Each row comes from the steps of one path. Every step used is in the known rows, and no mark comes twice. Write the path behind each row, first mark first.
Known rows:
X > E > A: [ 31.9 -30.2  -2.7  -5.0   8.2  -2.5  19.6   3.8  14.3 -17.5  -6.7  17.4
  -7.6  -1.0  -7.7  15.8   9.9 -12.5  -7.9   1.3  20.5 -39.8  20.2]
F > L > A: [ 28.7 -34.7   6.0  -0.9  27.2  -9.3   8.6  25.6  -1.5  -7.5  -7.5  20.3
 -24.3  17.3 -37.9   4.7  -7.5  15.8  13.0   7.1   0.3 -29.7  26.1]
Z > W > L: [ 37.0 -29.5  24.3  -4.8  -2.8  -9.3  29.3   5.8   3.8   7.3 -12.9   6.6
 -26.2  16.4 -37.8   1.3  -9.8   7.1   9.2  14.1  32.5 -19.8   7.7]
L > X > E > A > N > F: [ 26.8 -28.9   9.7 -10.8  23.3  10.9  12.8  -6.0   0.3 -12.8   3.1  26.6
   1.4   1.9  -6.3  16.4  13.8 -32.7 -27.0   3.7  13.0 -23.5  23.1]
A > N > F > L: [ 47.9 -32.1   5.2   3.5  20.2   6.9  11.5   7.8   6.1 -10.6 -12.2  28.9
  -5.4  17.4 -39.5   9.6   2.2  -8.0  -9.0  -4.4  33.9  -2.4  15.8]
Z > W > L > A: [ 23.0 -29.4  36.8 -11.5  11.4  -6.9  22.4   9.0   0.9  10.2  -6.2  16.4
 -34.8  12.0 -34.7   1.2 -11.7  11.5   7.0  11.6   8.1 -33.9  13.1]
L > X > E > A: [ 21.4 -32.1  -1.7  -7.4  16.3  -7.7  17.5   9.0  -3.7 -14.6   0.1   8.5
  -8.9   4.9  -7.6  12.7   5.8 -13.9  -3.8  17.0   3.9 -37.3  27.1]
N > F > L: [ 56.3 -35.0   3.9 -11.7  12.5   0.0   5.6  13.7  -2.9  -8.0 -14.0  23.9
 -14.4  22.1 -33.2   7.3  -6.3   1.9   4.0  -0.7  38.4 -11.2  15.4]
W > L > F: [ 30.5 -43.3  39.0  -9.4   8.2  -2.5  34.7  10.4   1.7   8.9 -10.7   6.1
 -32.4  19.3 -25.2   3.5 -11.0  -3.6  22.3  15.7  42.7 -10.7  -1.2]
X > E > A > L: [ 25.2 -29.4  -3.3   9.8  14.0  -8.7  20.4  -1.9  11.4   4.1  -1.4  14.3
   1.1  -1.0  -2.6   2.7  19.6 -15.0   0.8   1.6  18.9 -23.3  15.5]
N > X > E > A > L: [ 28.6 -25.6   5.2  10.3   7.9  -5.3   4.6   1.0   1.5  11.5   7.5  12.8
  19.9  -5.4  -7.2  10.8   5.9 -24.2  -3.8  -0.8  11.7 -21.5  34.2]
A > L > X: [ 21.9 -25.2  -1.2   8.5  17.6 -15.1  24.7  15.4 -11.0  14.7   4.6  -6.4
 -11.1  17.4 -30.9  -0.9  -1.1   0.6  24.4  31.7   2.0   4.0  18.0]
F > L > X > E > A: [ 24.5 -41.9  -4.6   2.8  27.3 -16.4   8.0  16.0 -13.9 -16.0  -4.8  11.6
  -5.8  14.3 -11.7   4.0   7.0  -6.3   0.6  11.3   7.9 -36.8  32.7]
A > L > F: [ 26.0 -27.6  18.2   3.9  13.4  -6.0  34.9  14.1   0.5  21.4  -4.0   5.4
 -19.8  17.4 -15.9  -6.1  10.1  -2.8  27.4  15.0  30.9   3.4  -0.1]
W > E > A > L: [ 21.8 -31.1   6.3  -0.5  20.1   1.4  10.7  16.3  18.0  12.7  11.0  18.0
 -15.4   3.6  -5.9 -11.3  19.1 -22.0  24.6   8.4  -2.4 -22.1  10.3]
W > P: [ 37.5 -42.7   7.0   0.7  -6.5  -3.0  29.1  29.7  23.1  -8.9  -3.3   2.5
 -32.4   6.4 -41.3  17.3   3.0  10.6   3.6  17.6  23.0 -10.6  11.7]
L > F > N > X > E: [ 46.5 -16.9  34.9  -8.7  -7.3  10.1  30.8  17.6 -14.7 -11.5  -0.9   6.7
  -0.1   5.2 -20.7  23.7  13.7   0.1  -1.2   0.6  34.2 -20.7  12.2]
W > P > J: [ 41.2 -49.3   7.7   1.4 -19.4 -13.7  24.8  40.9  28.6 -11.2   2.3  -9.3
 -30.9  13.3 -49.5  19.9  15.9  21.5  -9.0  22.7  25.3  -5.0   7.1]
E > A > L > X: [ 14.5 -17.8   0.9   2.5  33.0 -10.7  14.0  20.8  -4.8  14.0  11.8   8.6
  -7.5  15.4 -15.8  -7.6   6.7 -13.6  16.3  21.7  -8.2  -4.5  21.4]
N > A > L > X > E: [ 10.6 -30.4   5.3  15.2  13.3 -21.1  19.3 -12.2 -18.8   7.2  16.8   0.4
   7.4   6.3 -16.2  15.3  -1.9   6.5   8.4  15.3   7.7 -10.8  20.3]
F > L > X: [ 31.3 -36.7  -4.4   3.7  22.0 -17.4  13.2  27.8 -17.5  -8.7  -6.5   1.4
 -16.0  27.3 -40.3   2.7 -10.0  10.7  19.2  25.1   7.8 -13.5  27.4]
L > X: [ 27.6 -26.4  -1.7  -6.6  11.6  -8.8  24.0  21.2  -7.6  -6.6  -1.0  -2.4
 -19.5  17.6 -35.9  11.3  -9.7   3.0  15.8  31.0   3.9 -12.2  22.4]
F > N: [ 50.1  -3.9   7.8  -6.7   3.9   7.0  33.0  27.3   6.2 -21.1  -4.5   9.8
 -15.9  13.8 -44.1  16.7  11.1  17.1   8.0   6.8  18.4  -8.0   1.4]
Z > W > E > A > L > F > N: [ 27.5  -2.2  44.6 -12.6  19.6  10.9  30.5  31.0   0.5  19.0  10.2  25.7
 -25.9  13.2   3.9 -26.5  51.0  -7.8  21.3  -1.3  11.3 -21.0 -14.5]
F > L > X > E > A > N: [ 16.3 -38.7  -3.2  18.5  34.4  -9.2  13.2   9.6  -5.1 -18.3  -2.1  16.8
   3.6  10.3 -17.5   6.2  14.6 -15.7 -11.4   7.2   4.2 -28.5  33.0]
W > L > F > N: [ 42.2 -21.8  49.9 -12.1   9.5   7.3  42.4  22.7  -2.4  -2.3  -6.5   9.3
 -30.4  22.2 -32.8   4.6   6.6   9.9  19.0   7.9  40.8  -2.9 -14.0]
L > A > N > X > E: [ 19.5 -30.6  15.8   9.7   7.9   6.3  11.9  -0.6   4.1  -9.2   4.0  16.4
   7.5 -10.6 -31.5  30.3  -4.7 -12.7 -18.4   2.3  -4.3 -34.7  40.4]

Write each row's path:
[ 10.1 -32.9  26.5   7.3  18.3  -6.5  27.0  -6.7  -1.8  -0.2  -0.7  13.3
  -7.6   4.7 -14.6   2.1   9.4 -19.6 -17.9  11.9  12.1 -33.0  19.6] : Z > W > L > X > E > A > N
[ 21.3  -8.8  16.1  12.0  13.8 -10.8  27.2  -0.9 -23.8  -3.2  21.7   3.8
   9.6   9.2 -24.5  17.0  14.7  19.1   4.7   7.9   5.9  -4.5   6.9] : F > N > A > L > X > E
[ 41.7 -34.2   2.0   1.1 -13.3  -3.6  14.9   2.8  -1.8  -9.7  -4.6   1.7
   8.2  -3.3 -28.0  30.3 -11.1  -7.9  -4.9   8.6  24.1 -29.8  34.9] : N > X > E
[ 39.7  -3.7  15.9   7.5   8.7   5.2  11.9  13.5  -3.3   0.8  12.3  16.4
  22.7  -3.4 -15.0  12.8  23.5 -11.4  -7.5  -8.3  10.3 -14.3  21.2] : F > N > X > E > A > L
[ 15.8 -19.2  27.3   6.3  20.4  -6.7  26.4   2.8  -6.0  20.1  13.8  14.6
  -9.6  15.9 -15.3   2.8  -0.1   4.7  23.4   4.2  26.1   4.7  -0.3] : N > A > L > F
[ 21.5   3.6  17.5   7.1  24.5  -7.1  22.7  16.1 -22.1   4.1  26.8   6.9
   1.9  19.5 -38.3   9.6   6.4  22.2  16.4  12.6  -4.2  11.9   4.8] : F > N > A > L > X
[ 28.4 -31.4   5.5 -15.8  13.4   8.0  10.7  21.9  21.2  -8.9   4.7  20.8
 -24.4   3.8 -11.5   1.2  10.0 -19.9  15.2   7.8  -0.2 -37.7  14.0] : W > E > A
[ 34.7   5.1  39.0  -5.0  24.3  12.9  16.7  34.7 -10.0  16.3  17.0  20.6
   5.4  12.7 -14.1  -2.3  21.9 -14.6  11.3  -4.0  12.3   3.6   8.8] : E > A > L > F > N > X
[ 20.9 -15.5   5.7  12.6  15.2 -11.8  18.5  -1.0   1.4  10.5  14.5  13.2
   1.5  10.5 -30.4  10.1  -7.0   9.3  17.0   3.4  14.1   2.4  10.1] : N > A > L
[ 41.4 -36.9   5.5   2.3  25.0   8.5   5.2  -4.4  10.6 -18.1 -10.0  40.7
   5.1   4.7 -10.8  11.5  18.2 -24.7 -27.9 -18.4  33.3 -26.6  21.0] : X > E > A > N > F > L
[ 37.1 -33.0  14.0  -1.5 -12.3  -5.7  33.4  28.9  17.3  -1.4  -6.5   5.6
 -35.5   9.3 -38.9   8.2  10.6  15.7  -2.3  15.1  26.0 -18.3   9.5] : Z > W > P
[ 47.7  -3.5  36.6 -13.7   3.1  14.2  27.2  35.0 -12.8  -5.2   4.5  10.0
  -6.8  15.4 -34.3  16.8   4.7   2.3  10.2   5.1  24.4  -4.3  10.2] : L > F > N > X
[ 30.3   1.6  31.6  -5.4  30.2   8.7  33.1  30.5   0.9   9.2   7.2  22.6
 -13.9  17.5  -8.3 -10.7  34.7  -4.2  15.3  -1.2  19.4   1.2  -9.5] : E > A > L > F > N
[ 37.6 -46.2   4.6   6.1  18.3  -2.1  13.3  -3.7 -14.7 -14.0  -9.6  16.4
   1.2  13.4 -24.2  14.3   6.6 -11.4 -15.3   6.9  26.8 -15.9  26.0] : A > N > F > L > X > E
[ 22.6 -29.2  25.6   3.3  13.5  -1.7  12.9   5.3  -6.6  20.1   7.8  14.4
  10.2   0.1   8.2   2.6  13.2 -29.4   2.9  -0.4  23.8 -19.7  23.7] : N > X > E > A > L > F
[ 39.3   4.7  16.1  -5.3   9.9   5.1  25.0  16.4  -0.3 -21.7  13.5  19.9
  -4.9  13.9 -44.6  25.0   1.2  24.3   3.5  -3.5  14.5  -6.4   1.2] : F > N > A
[ 16.2 -23.6  33.5  -9.3  19.4   1.9  22.4  19.2   4.4  29.7   6.1  22.7
 -28.3  11.1  11.9 -28.0  33.9 -20.6  25.8   6.1  12.7 -27.9  -2.2] : Z > W > E > A > L > F
[ 27.2 -40.1  15.1 -10.1  38.5  12.7  -6.0  19.1  -2.3  -5.8   9.5  35.0
 -12.0  15.3 -13.4  -5.9  14.7 -32.5   0.2   5.2  -3.5 -22.0  23.6] : W > E > A > N > F > L > X
[ 21.7 -20.8  12.1  -1.7  13.8  -2.0  14.9  15.3  13.3  20.0   7.3  21.0
 -18.6   4.8  -2.9 -20.6  26.9 -15.5  18.7   6.3   0.0 -29.3   8.7] : Z > W > E > A > L
[ 40.9  -1.8  37.3   1.6   8.5   7.3  27.0  29.9 -15.5  16.8   9.8   6.8
   2.1  14.9 -28.9   3.5  14.8  -0.1  19.4   5.0  22.4  12.0   5.5] : A > L > F > N > X
[ 31.6 -21.5  20.3 -14.4  23.4  18.1  14.3   4.4  12.9  -5.4   0.4  34.8
 -17.3   4.7 -33.0  16.9   0.0 -10.9 -14.9  -0.9   4.8 -15.8  15.7] : L > A > N > F
[ 19.7 -30.4   7.8  14.9  34.8  -1.9  14.0  19.2   7.2 -10.3  -4.9  25.2
 -15.0  13.9 -44.5   7.1   0.9   6.2   1.7   3.6  -4.4 -20.7  26.1] : F > L > A > N
[ 12.9 -29.0  -0.7   8.0  23.7  -0.1  23.4   3.0   4.8 -17.3   3.2  12.4
   0.6   0.7 -12.9  14.5  13.6 -22.9 -16.1  13.0  -0.9 -27.8  26.4] : L > X > E > A > N
[ 30.6 -25.5   9.4  -5.4  44.0   6.6  -1.0  18.1  -7.2  -7.6   2.7  33.8
  -2.6  21.3 -23.6   0.5   5.6 -22.9 -11.6   2.2   6.7  -8.4  26.4] : E > A > N > F > L > X
[ 27.0  -9.7   7.4   5.6  19.2  12.9   6.0  17.0  14.9  -6.8  10.7  24.5
  13.2   0.8 -32.7  17.9  -3.5 -30.7 -12.7  -0.4  -0.2 -12.4  36.3] : E > A > N > X
[ 19.2 -47.0  19.6  -6.2  16.3 -10.9  17.1   0.8  -6.2  -4.9   0.0   5.8
 -13.1   7.3 -10.7   9.1  -6.2 -15.6   0.3  18.3  13.1 -33.8  21.7] : W > L > X > E > A
[ 22.9 -38.3  29.5  -9.3  16.8  -4.7  18.5  10.4   7.3   3.4  -2.7  14.5
 -31.5  10.5 -38.2   9.4 -19.7   6.1  12.8  13.6   5.4 -25.6  15.0] : W > L > A
[ 31.2 -11.6  29.7   0.0  20.4   4.5  36.0  13.7  -1.0   2.6   1.5  18.9
  -6.4   6.8   5.4  -3.1  43.0  -6.5   4.3  -5.9  28.8 -14.3  -8.2] : X > E > A > L > F > N
[ 34.8 -26.6   4.1  -5.1   2.4   0.6   4.2   7.5   3.9 -11.3   2.4  16.3
  11.6  -5.2 -12.6  23.5  -3.5 -22.8 -11.7  -1.0  12.9 -38.1  38.0] : N > X > E > A
[ 23.0 -26.8  -1.8   9.8  15.5   5.0  25.6  -2.6  23.4 -21.0  -4.3  22.6
   1.5  -4.9 -14.2  17.6  18.4 -22.3 -19.5  -2.9  15.8 -31.0  19.1] : X > E > A > N
[ 38.1 -27.2   7.9  -8.7  14.5  17.0  14.9 -11.8  19.9 -17.0  -4.2  35.7
   2.6  -4.5  -7.0  19.3  18.4 -31.2 -31.3 -12.0  29.5 -26.1  15.3] : X > E > A > N > F
[ 37.9 -13.8   9.9 -13.7  24.4  21.2  11.3   5.6  21.5  -9.5   1.6  39.3
  -4.5   6.3 -20.4  12.5   8.8 -29.2 -20.1  -7.6  19.9 -10.4  13.5] : E > A > N > F
[ 22.6 -40.0  13.0  20.2  18.2  -2.9   2.8   6.7  -5.2 -10.9  -0.9  21.1
  11.4  -1.1 -35.6  22.2  -4.1  -6.1 -14.8  -3.6  -0.6 -35.5  46.9] : F > L > A > N > X > E
[ 37.5 -33.7   6.5   0.7  28.6   1.8   9.3  12.6 -12.5  -6.7  -4.7  19.9
  -6.1  22.8 -38.9   6.4  -1.6  -8.8  -4.3  11.5  17.6   0.7  23.6] : A > N > F > L > X
[ 26.2 -54.6  17.4  -0.1   1.4 -15.7  28.3  -4.6 -10.8  -3.4  -7.6  -8.5
 -16.8   9.1 -25.8  14.9 -13.0  -1.8   8.1  27.1  23.7 -25.4  18.6] : W > L > X > E
[ 10.5 -43.0  21.0   9.2  24.1  -3.9  23.3  -5.5   3.5  -7.5   3.0  11.1
  -3.6   3.1 -17.4  11.1   2.3 -24.8 -12.3  14.0   9.6 -25.2  21.5] : W > L > X > E > A > N
